Known rows, with every way that one mark hangs from another:
vevapak(vasel(lasa(lofi))): [ 1.129  0.232  2.039 -2.726 -1.653 -2.432  1.156 -0.034 -0.675 -1.397
 -0.388  0.993 -0.192  1.907 -0.593 -1.629  1.698 -2.623 -0.384 -2.897
 -0.340  1.668  2.904  1.593 -0.438 -1.238 -2.719  0.151  2.281 -0.397
 -2.276]
mabis(dedom laki vasel(lasa(lofi) vevapak)): [-0.867 -0.538  2.293 -0.195 -3.286 -3.996  2.492  0.309  1.255  0.316
 -1.706  1.019  0.224  5.397 -0.862 -2.992  4.355  2.491  1.137 -0.741
  0.536  1.168  0.305  0.735  3.233 -2.300 -3.584  2.115  3.548 -1.490
 -2.041]
mabis(dedom laki vasel): [-1.431  0.636  0.243 -1.387 -2.050 -0.353  1.486 -2.597  1.591  0.123
  1.781  0.830  1.104  3.118  0.535  0.795  3.261  2.026 -0.662  0.378
  0.994  0.453 -1.563  0.949  2.769 -0.539 -1.484  1.667  4.752 -2.379
 -0.896]
lasa(lofi(mabis(dedom laki)) petez vasel(vevapak)): [-3.954 -5.378  3.381  3.870 -4.415 -1.396  1.753  3.081 -0.194  1.225
 -0.169  0.438 -1.469  4.224 -2.177 -6.826  1.545  1.496 -1.315 -0.434
  2.020  3.059  1.431 -1.599  2.845 -0.157 -3.893  1.556  2.274  0.079
 -0.853]
vasel(lasa vevapak): [ 0.601 -0.024  1.172  0.280 -0.946 -3.724  0.223  2.748  0.837  1.080
 -2.869  0.631  0.366  1.024 -0.720 -2.323  0.803  0.933  2.273 -0.551
 -2.323 -1.092  0.996 -1.305  0.180 -3.394 -0.190  0.328 -1.701  0.461
 -0.050]
vevapak(vasel(lasa)): [ 1.331  1.303  1.267 -3.633 -1.656 -2.698  0.387 -0.808  0.316 -0.207
  0.424  1.442  0.916  0.390  0.178  0.166  1.425 -2.527  0.135 -2.468
 -1.925  0.203  2.022  0.540 -0.755 -2.146 -0.630 -0.285  2.147 -0.696
 -1.389]
vevapak(vasel(lasa(lofi(mabis(dedom laki)) petez))): [-1.711 -1.345  4.391 -0.800 -4.308 -2.688  1.338 -0.163 -0.730 -0.899
  3.303  1.212 -2.164  3.076 -1.578 -2.468  2.672 -1.055 -0.587 -1.931
  0.833  1.594  2.271  0.063  3.119 -0.616 -4.595  1.414  1.132  0.081
 -2.229]
vevapak(vasel(lasa(lofi(mabis) petez))): [ 0.039 -3.002  5.122 -1.108 -4.151 -3.689  0.607  1.398 -1.792 -1.334
  1.814  0.958 -0.650  1.020 -1.693 -2.772  1.882 -2.407 -0.580 -2.483
 -0.171  1.832  3.930  0.195  0.696 -0.378 -3.873  0.821  1.188  0.419
 -2.067]
lasa(lofi petez vasel): [-2.547 -4.037  2.278  0.575 -2.840 -1.252  1.766  2.392 -2.300 -0.102
 -0.703 -1.073 -1.105  1.656 -1.910 -4.684 -0.680 -2.739 -2.873  0.900
  1.695  3.824  4.018 -0.921  1.145  3.144 -3.737  1.054  2.586  1.013
 -1.941]
vasel(lasa(petez) vevapak): [-0.513 -2.020  3.040  0.627 -2.831 -4.812  0.050  4.028 -0.709  1.198
 -2.198  0.460 -0.177  0.111 -1.341 -2.568  0.189 -0.071  1.323  1.000
 -2.258 -0.501  2.341 -3.066  1.823 -1.212 -1.700  0.459 -2.900  1.586
 -0.345]
mabis(dedom vasel(lasa vevapak)): [ 0.962 -1.763  2.902 -0.423 -1.721 -4.621  1.047  2.073  2.235  0.834
 -2.296  0.866  1.240  3.418 -0.438 -0.236  3.667  0.767 -0.159  0.079
 -2.247 -1.796 -0.838 -1.048  1.319 -4.901 -2.157  2.288  3.204 -2.475
  1.027]
laki(mabis(vasel)): [ 1.690 -2.319  4.247  0.284 -1.512 -1.565  0.407 -1.354 -0.715 -0.554
  1.244  0.198  4.109  0.773 -0.495  1.267  1.958  2.888 -0.744  0.027
  1.666  0.854  1.399  2.311  0.049 -0.927 -0.372  0.850  3.473 -0.478
 -1.533]
laki(mabis(vasel(lasa))): [ 2.035 -0.740  5.209 -0.977 -1.408 -4.371  0.347 -1.223 -0.434 -0.243
  1.431  0.020  4.014  1.349 -0.991  1.125  2.350  2.556 -0.131  0.387
  0.582  0.130  2.770  1.884  0.166 -2.321 -1.042  1.947  2.859 -0.150
 -2.296]
vasel(vevapak): [ 0.068 -1.756 -0.200  1.913 -0.896 -0.453  0.393  2.486  0.588  0.899
 -3.219  0.709  0.877  0.261 -0.044 -2.009  0.267  1.178  1.272 -0.970
 -0.801 -0.342 -1.135 -0.874  0.090 -2.029  0.530 -1.102 -0.895 -0.259
  0.990]
ditud(dedom): [-0.782 -0.315  2.302  1.525 -0.776  1.351 -0.839  3.447  0.895  0.296
  0.518 -0.391  0.347  2.005 -0.122  1.037  1.553  0.305 -1.053  0.585
  0.508 -2.111  0.429 -0.571  1.046  2.185 -2.384  1.316  0.093 -0.733
  1.783]
laki(mabis(dedom vasel)): [ 0.608 -2.460  4.781  1.290 -0.389 -0.997  0.559 -1.736  0.715 -0.340
  1.550 -0.392  2.479  2.557 -0.445  2.585  3.114  2.337 -2.611  0.962
  2.120 -0.457 -0.930  1.175  1.857 -2.768 -1.694  1.709  3.870 -1.259
 -0.349]
lofi(mabis(dedom) vevapak(vasel)): [-1.081 -3.558  3.300  2.815 -1.101  3.144 -0.275  0.214  3.028  0.350
  3.030  1.124  1.483  3.038  0.257  0.665  2.949  0.816 -0.926 -2.711
  0.541 -1.146 -1.271 -0.761 -2.150 -5.716 -0.912  0.951  5.498 -2.711
 -0.596]

Rows:
[-2.465 -2.693  2.498  3.026 -2.397  3.272  1.452 -1.125  1.495 -0.887
  2.737  1.148 -0.271  5.502 -0.742 -2.408  3.379  2.018  0.268 -2.815
  3.378  2.325  0.345  1.182 -0.133 -2.924 -2.576  1.027  5.303 -1.698
 -2.901] => lasa(lofi(mabis(dedom laki) vevapak(vasel)))
[-2.744 -3.429  1.407  3.274 -2.439 -0.307  1.840  1.547  1.380  1.048
 -1.148  0.586 -1.177  5.211 -1.431 -6.303  2.220  2.498 -0.689 -2.021
  1.663  2.254  0.062  0.458  0.930 -2.305 -2.159  1.364  3.538 -1.087
 -0.213] => lasa(lofi(mabis(dedom laki)) vasel(vevapak))
[-1.037  0.564  3.038  0.481 -0.872 -2.881  1.026 -0.396  0.366 -0.567
  2.187 -0.132 -2.454  4.394 -1.669 -2.615  2.503  2.087  0.800 -0.511
  1.261  0.395  1.595  0.840  2.044 -1.319 -3.561  2.990 -0.555  0.804
 -1.504] => vasel(lasa(lofi(mabis(dedom laki))))
[ 0.576 -3.454  3.272  1.131 -1.395 -1.213 -0.048  0.223  1.592 -0.020
  2.535  0.703  1.211  2.230 -0.355  0.958  3.490  1.786 -1.121 -0.810
 -0.142 -1.498 -1.643  0.491  0.613 -3.019 -1.538  2.485  3.968 -2.722
  1.509] => lofi(mabis(dedom vasel))
[-3.568 -6.037  5.383  3.652 -4.694  0.751  1.750  0.781 -0.222 -0.756
  3.531 -0.015  0.687  4.458 -1.640 -2.893  3.406  2.781 -0.196  0.736
  3.566  2.393  2.419 -0.399  1.878  0.183 -4.783  2.895  4.888 -1.086
 -3.529] => lasa(lofi(mabis(dedom laki vasel) vevapak) petez)
[-1.054 -1.194  3.143  2.456 -1.901 -3.557  1.229  2.300  0.935  0.359
 -0.921  0.608 -1.967  4.666 -1.880 -4.585  2.839  3.535  2.101 -1.444
  0.377  0.058  0.480 -0.153  2.040 -3.607 -2.850  2.014 -1.362  0.443
 -0.817] => vasel(lasa(lofi(mabis(dedom laki))) vevapak)
[-0.252 -0.159  3.148 -1.362 -2.645 -3.390  0.644 -1.465  1.952  0.321
  4.115  1.466  1.070  3.507 -0.475 -0.093  3.904  3.378  1.113 -0.547
 -0.289 -0.985  0.222  0.940  1.738 -2.862 -1.587  3.553  3.459 -2.013
 -0.694] => lofi(mabis(dedom laki vasel(lasa)))
[-1.253 -3.159  5.419  1.873 -1.889 -3.950  0.511  2.458 -0.979 -0.400
  1.741 -1.051 -3.366  2.955 -2.519 -2.425  1.762 -0.371 -1.266  1.229
  0.622 -0.056  2.549 -1.474  2.346 -0.053 -5.580  3.121 -2.045  1.552
 -0.341] => vasel(lasa(lofi(mabis(dedom)) petez))
[ 2.214 -2.304  5.175  0.363 -2.048 -5.059  0.573  0.932  0.017  0.336
 -1.150  0.713  4.435  1.565 -1.180 -0.505  2.533  3.650  1.322 -0.353
  0.121 -0.073  2.140  1.058  0.439 -3.742 -0.566  1.093  2.201 -0.305
 -1.767] => laki(mabis(vasel(lasa vevapak)))
[-0.450 -3.139  5.472 -0.307 -3.290 -3.305  0.587  1.259 -0.572 -0.924
  2.050  0.511 -2.216  2.547 -1.638 -1.793  2.401 -2.626 -2.135 -1.954
 -0.032  0.626  2.359 -0.709  1.846 -1.554 -4.839  1.462  1.063 -0.111
 -0.933] => vevapak(vasel(lasa(lofi(mabis(dedom)) petez)))
[-0.457 -3.932  4.842 -0.450 -3.481 -3.210  1.441  1.918 -1.375 -0.597
  0.227 -0.359  2.108  2.778 -1.498 -2.066  2.402 -0.481  0.256  1.089
  0.048  2.128  5.289 -0.401 -0.043  0.184 -4.362  2.813  4.608 -0.284
 -3.969] => mabis(vasel(lasa(lofi(vevapak) petez)))
[-1.681 -1.504  3.156 -0.804 -4.616 -4.692  1.487  1.040  1.020  1.174
  0.065  1.389  0.845  3.033 -0.763 -1.473  3.267  2.142  0.710  0.879
 -1.007  0.147  0.490 -1.646  4.639 -1.699 -2.873  2.047  2.241 -1.057
 -1.095] => mabis(dedom laki vasel(lasa(petez) vevapak))
[-1.212 -1.225  0.398  0.371 -3.210 -1.107  1.711 -0.745  2.093  0.946
 -0.822  1.900  1.557  3.276  0.367 -1.096  3.406  3.180  0.480 -0.554
  0.441  0.276 -2.599  0.261  2.834 -2.526 -0.932  0.760  4.424 -2.678
 -0.337] => mabis(dedom laki vasel(vevapak))
[-0.548 -0.513  2.368  0.941 -0.035 -1.230  0.891  1.141  0.088 -0.565
 -0.515 -1.025 -0.278  3.560 -1.313 -2.378  1.286  0.174  1.148 -0.056
  0.398  1.136  3.852 -0.116 -1.617 -1.486 -2.584  1.890  1.529  0.951
 -3.725] => vasel(lasa(lofi(vevapak)))
[ 0.983 -5.035  5.542  0.226 -4.865 -5.716 -0.055  3.700 -0.210  0.494
  0.530  1.380  2.532  0.229 -1.349 -2.304  2.522  1.943  1.908 -0.789
 -2.313 -0.761  2.535 -1.252  0.124 -2.579 -1.669  2.012  1.478 -0.909
 -0.068] => lofi(mabis(vasel(lasa(petez) vevapak)))
[ 1.048 -5.759  3.142  2.008 -3.195 -2.144  1.180  2.595 -0.532 -0.809
 -1.371  0.841  1.595  2.278 -1.382 -3.604  2.879  2.738  1.314 -2.394
  1.374  1.436  0.839  1.935 -0.714 -1.635 -2.462  1.220  2.993 -1.742
 -0.323] => lasa(lofi(mabis(vasel(vevapak))))
[ 1.553 -1.288  3.086 -2.182 -1.982 -4.598  1.550  0.431 -0.802 -0.930
 -0.517 -0.258  1.315  2.645 -1.022 -1.718  2.716 -0.456  0.349 -0.764
 -0.214  1.681  3.171  2.017  0.134 -0.279 -3.147  2.099  3.812 -1.110
 -2.368] => mabis(vasel(lasa(lofi)))
[-0.809 -4.537  8.155  2.801 -2.078 -2.683  1.198  0.274 -0.460 -0.554
  1.497 -1.354  1.793  4.719 -2.249  0.059  3.508  1.713 -2.228  2.148
  2.836  0.842  3.186 -0.335  1.883 -2.199 -5.032  3.387  3.916  0.163
 -3.651] => laki(mabis(dedom vasel(lasa(lofi(vevapak) petez))))
[-3.802 -4.961  2.602  2.445 -2.762  1.262  1.360  2.506 -1.287  0.329
 -0.459 -1.306  0.463  3.037 -1.762 -4.676 -0.232 -1.753 -2.268  1.093
  1.862  4.315  5.142 -1.755 -0.966  1.434 -3.671  1.278  5.231  0.495
 -3.949] => lasa(lofi(vevapak) petez vasel)
[-0.014 -1.257  3.889  1.159  0.026 -3.188  0.456  0.973  0.362 -0.646
  1.007 -0.600 -2.775  3.604 -1.812 -1.852  2.317  0.316 -0.324 -0.410
  0.566 -0.574  1.314 -0.029  0.926 -2.298 -3.794  3.058 -0.621  0.581
 -0.334] => vasel(lasa(lofi(mabis(dedom))))
[-1.838  0.432  2.995 -2.309 -3.803 -4.124  1.156 -1.176  0.538  0.439
  2.843  0.656  0.188  2.831 -0.622  0.187  3.151  0.907 -0.604  2.253
 -0.413  0.508  1.329 -0.802  4.549  0.363 -3.381  3.124  3.010 -0.725
 -1.821] => mabis(dedom laki vasel(lasa(petez)))
[-1.495 -3.497  2.399  1.966 -0.394 -0.235  1.048  1.082  0.549  0.351
  0.537 -0.645 -1.558  4.309 -1.533 -3.864  1.561 -0.228 -3.062 -1.487
  1.704  1.469  0.753  0.423 -0.251 -1.436 -3.200  2.351  4.275 -0.990
  0.568] => lasa(lofi(mabis(dedom)) vasel)
